Each row comes from the steps of one path. Every step used is in the known rows, and no mark comes twice. Write the path behind each row, first mark first.
Known rows
P > J > Y: [-0.40  0.39  0.86  1.64  0.55 -0.69  2.27  1.59  0.76 -2.61 -0.35 -0.49
 -0.78 -1.84 -3.87 -1.57  4.25  2.48  1.09  1.97 -1.04 -2.13 -1.86]
X > Y > S > P > J > H: [ 2.76 -0.95 -4.95  3.29  0.95 -1.30  1.54  1.75  0.10 -2.93  1.53 -0.46
  0.55 -2.81 -4.53 -0.35  4.30  2.71 -0.28  0.89  1.00  3.27 -0.86]
X > Y > S > H > J: [ 0.62 -0.93  1.66  3.66 -0.75  0.68  0.84  2.55  2.95 -2.32  2.73 -4.06
 -0.77 -1.74 -4.02  0.35  2.96  1.23 -1.91  2.32  0.28  5.70 -2.58]
X > Y > S > H > J > P > N: [ 0.48  0.29 -1.35  5.16 -0.37  0.19  2.11  1.92  2.86 -2.25  2.95 -4.85
  0.27 -2.34 -3.83  0.72  3.88  1.84 -0.78  1.56  0.50  3.53 -2.74]
H > J > Y: [-1.08 -0.66  4.32  1.16 -0.55 -0.83  1.96  2.31  2.56 -2.42  1.12 -1.99
 -1.19 -0.94 -3.93 -0.40  4.60  1.54  0.89  2.75 -1.44 -0.07 -1.81]
N > P > J > H > S: [ 2.60  1.84 -3.04  2.19  1.68 -2.16  2.26  2.84  0.37 -1.96  0.72  1.16
 -0.56 -1.90 -3.26 -0.89  4.08  0.90  0.00 -0.02 -1.49 -0.72 -0.84]
H > S > P > J > Y: [-0.54 -1.13 -1.10  1.21  1.70 -2.10  2.29  1.99  1.77 -2.79 -0.02  0.27
 -1.21 -1.70 -3.98 -1.19  4.53  1.69  1.32  1.81  0.00 -2.56 -0.89]
Y > S: [ 0.67 -0.72  0.43  3.05  0.69  1.55  2.10  1.20  0.68 -3.21  2.28 -1.90
 -0.73 -1.27 -3.43  0.23  2.81  3.12  0.16  0.46  0.57  4.81 -2.51]
N > P > S > H > J > Y: [-1.81  0.36  1.16  1.71  0.39 -1.57  1.75  2.76  3.21 -2.01  0.33 -0.80
 -1.26 -0.51 -3.66 -2.02  3.95  0.79  0.06  1.63 -0.92 -0.29 -2.45]
S > P > N: [-1.99 -0.04 -2.35  2.51  0.75 -0.02  2.39  0.38  2.10 -4.97  1.35 -3.20
 -0.31 -1.71 -2.85 -0.16  3.76  2.33  0.64  0.09  0.59 -1.18 -1.08]
P > S > H > J > Y > X: [-1.40 -0.77  1.79  2.92  0.37 -0.84  2.41  1.95  2.67 -3.05  1.23 -2.07
 -1.03 -0.51 -4.33 -0.69  4.22  1.14  1.16  1.23 -0.62  2.17 -3.14]
H > J: [-0.41 -0.58  2.93  1.49 -0.76  0.72  1.28  1.85  2.12 -2.70  1.82 -3.51
 -0.97 -1.36 -3.69  0.83  3.94  1.28 -0.34  2.08 -1.32  0.16 -1.79]
P > N: [-1.58  1.78 -1.05  2.77  0.23  0.58  2.86  0.56  1.51 -4.16  1.60 -3.03
 -0.39 -1.57 -2.59 -0.49  3.48  2.27  0.08 -0.11 -0.64 -0.71 -1.90]
N > P > S: [-0.03  1.29 -3.62  1.55  1.17 -0.28  2.03  1.04  0.70 -3.04  0.47  0.41
 -0.05 -1.30 -2.93 -1.07  2.36  2.28  0.09 -1.47 -0.48 -0.63 -2.39]
J > H: [ 1.70  0.57  0.32  2.78 -0.34 -0.32  2.40  1.56  0.85 -2.55  1.06 -1.17
  0.12 -1.48 -3.34  0.87  5.20  1.26  0.86  0.31 -1.28  2.93 -1.14]
Y > S > H > J > P: [ 1.15 -1.72  1.91  4.65 -0.53  1.44  1.04  2.24  2.64 -1.12  2.11 -4.67
 -0.61 -1.36 -4.20  1.99  4.71  1.22  0.57  2.63 -0.16  4.41 -2.86]
P > S: [-1.01  0.05 -2.63  1.67  0.51  0.81  2.47  0.50  1.04 -2.55  1.23 -0.71
 -0.13 -1.08 -3.41  0.21  3.35  2.02  0.16 -1.04 -0.29  0.24 -2.21]
S > P > J > Y: [-0.83 -1.23 -0.52  1.46  1.07 -1.22  1.80  1.36  1.24 -3.35 -0.52 -0.65
 -0.78 -1.92 -4.09 -1.34  4.53  2.47  1.59  2.12 -0.05 -2.48 -1.16]
N > P > S > H > J: [-1.40  0.36 -0.58  2.22  0.12  0.15  1.05  2.31  2.77 -2.21  1.09 -2.30
 -1.07 -0.72 -3.46 -0.72  3.21  0.58 -1.18  0.77 -0.76 -0.07 -2.46]
J > Y > X: [ 0.69 -0.29  3.06  2.93  0.55 -0.89  2.71  1.31  1.25 -4.26  0.68 -1.50
 -0.47 -1.48 -3.66 -0.11  3.87  2.51  2.62  1.02 -0.91  2.87 -2.81]
X > Y > S: [ 2.35 -0.47 -0.73  3.45  0.14  0.40  1.88  1.40  0.80 -3.14  2.53 -1.81
  0.37 -2.59 -3.62  0.26  2.01  3.07 -0.76  0.44  0.87  6.63 -2.54]
N > P: [ 1.28  1.37  0.36  2.11  0.47 -0.32  1.23  1.63  0.85 -3.76  0.10 -1.10
 -0.30 -1.96 -2.50 -0.55  2.36  2.23  0.58  0.17 -1.10  0.82 -2.11]

Which path is each row?
[ 1.91  0.64 -0.11  2.52  0.58 -1.25  2.89  2.35  1.55 -1.84  1.74  0.10
 -0.57 -1.21 -3.15  1.13  4.91  0.23  0.43 -0.17 -1.31  2.46 -0.86]	J > H > S
[ 0.70 -1.26 -0.76  2.36  2.10 -2.20  2.39  1.74  1.21 -4.11  0.36 -0.44
 -0.98 -1.81 -4.22 -0.72  4.01  2.13  2.25  1.21 -0.04 -0.71 -1.86]	H > S > P > J > Y > X
[-0.73 -0.62  2.71  3.96  0.47  0.39  2.35  2.09  2.57 -2.55  1.07 -1.87
 -1.38 -0.70 -3.43 -0.92  3.74  1.85  0.59  1.57  0.51  5.90 -2.84]	J > Y > S > H
[-0.03 -0.59  1.39  4.35  0.34  1.67  1.65  1.64  2.01 -2.82  1.67 -3.00
 -1.10 -0.94 -3.21  0.10  3.02  1.80 -0.33  0.93  0.57  6.14 -2.78]	Y > S > H
[-1.09  0.66  0.20  4.31 -0.71  0.70  2.05  1.63  3.12 -2.25  1.72 -5.39
 -0.34 -1.56 -3.37  0.96  5.08  0.92  0.23  1.67 -0.79 -0.25 -2.32]	S > H > J > P > N
[-1.99 -0.47  0.29  2.28 -0.48  0.94  1.51  1.84  3.11 -1.71  1.66 -3.23
 -1.09 -0.53 -3.80  0.25  4.03  0.25 -1.12  1.10 -0.60  0.57 -2.30]	P > S > H > J
[-1.69 -0.58  5.18  2.15 -0.75 -0.45  1.69  2.67  3.50 -2.18  0.70 -2.96
 -1.54 -0.67 -3.73 -0.55  4.89  0.51  0.48  3.08 -1.22  1.35 -2.08]	S > H > J > Y
[ 0.24 -1.82 -3.35  2.49  1.69  0.66  1.18  1.04  0.24 -3.72  1.17 -1.84
 -0.70 -2.05 -4.23 -0.60  3.16  3.39  0.18  1.26  1.38  0.22 -1.53]	Y > S > P > J
[-0.51 -2.56  0.37  2.37  1.37 -0.58  2.02  1.36  1.77 -3.88  1.41 -0.97
 -0.95 -1.12 -3.83 -0.44  3.80  3.10  1.79  1.51  1.57  3.57 -1.62]	J > Y > S > P
[ 2.55 -1.49  1.40  4.90 -0.90  0.56  0.89  2.39  2.67 -1.06  2.38 -4.57
  0.22 -2.41 -4.35  2.17  4.13  1.28 -0.27  2.58  0.17  5.93 -2.89]	X > Y > S > H > J > P
[-0.08  0.52 -0.22  3.77  1.60 -0.56  1.56  2.57  1.39 -2.75  0.19 -0.64
 -1.26 -1.24 -3.45 -2.73  3.00  2.39  0.08  1.70  0.37  2.92 -2.85]	N > P > J > Y > S > H
[ 0.63  0.60 -1.11  2.48  2.11 -0.97  2.00  2.25 -0.01 -3.00  0.68  0.61
 -0.96 -1.57 -3.83 -2.82  2.62  3.89  0.69  1.41  0.24  1.26 -2.55]	N > P > J > Y > S
[ 0.08  1.24 -1.34  3.89  0.07  0.59  2.85  0.59  1.49 -2.99  1.36 -3.60
  0.44 -2.07 -2.97  1.15  4.48  2.23  1.37  0.25 -0.60 -0.38 -2.19]	J > P > N
[-0.02 -1.26 -2.69  1.77  0.91  0.21  1.13  0.81  0.68 -3.64  0.06 -2.25
 -0.52 -2.34 -3.94 -0.29  3.70  2.45  0.40  1.31  0.23 -2.50 -1.04]	S > P > J
[ 2.42  1.99 -2.74  2.52  0.79 -1.39  1.69  2.19 -0.46 -2.59 -0.08  0.30
  0.09 -2.14 -3.42 -1.30  4.22  2.04  0.30  0.44 -1.47 -0.65 -1.21]	N > P > J > H
[-0.89  0.14 -0.41  4.99  0.12  1.12  2.10  1.84  2.71 -2.29  2.70 -5.08
 -0.55 -1.20 -3.71  0.65  4.52  1.81 -0.04  1.60  0.29  2.32 -2.75]	Y > S > H > J > P > N
[ 1.54 -1.70 -4.56  2.76  1.30 -0.14  1.04  1.14  0.35 -3.64  1.46 -1.80
  0.09 -3.10 -4.35 -0.45  2.61  3.40 -0.63  1.27  1.70  1.60 -1.53]	X > Y > S > P > J
[-2.64 -0.61  2.10  1.84 -0.21 -0.56  2.19  2.28  3.48 -1.65  0.93 -1.67
 -1.36 -0.24 -4.07 -1.03  4.78  0.58  0.03  1.83 -0.74  0.39 -2.29]	P > S > H > J > Y
[-0.84  0.49 -3.45  2.62  1.43 -1.71  3.28  1.42  2.31 -3.84  1.99 -1.30
 -0.54 -1.37 -2.94 -0.02  4.94  0.98  0.51 -0.58  0.25 -0.37 -0.26]	J > H > S > P > N
[ 1.93  0.99 -2.17  2.30  1.11 -1.32  2.66  2.38  0.65 -1.59  1.22  0.34
 -0.68 -1.64 -3.62  0.02  4.92  0.64 -0.04  0.22 -1.36 -0.25 -0.70]	P > J > H > S
[-0.97 -0.52  3.48  2.71 -1.16  1.08  0.83  2.24  3.21 -2.38  1.34 -4.55
 -1.35 -0.96 -3.55  0.66  4.17  0.13 -0.78  2.43 -1.17  1.67 -2.15]	S > H > J
[ 0.24 -1.20 -3.20  1.56  1.73 -0.53  1.52  1.49  1.19 -3.18  0.61 -1.17
 -0.98 -2.15 -3.80  0.10  3.70  1.54  0.21  1.03  0.21 -2.83 -0.78]	H > S > P > J
[ 1.48 -1.16 -4.16  3.06  1.40 -0.58  1.82  1.61 -0.08 -2.92  1.38 -0.64
 -0.26 -1.76 -4.37 -0.43  4.87  2.73  0.57  0.94  0.74  1.99 -0.76]	Y > S > P > J > H
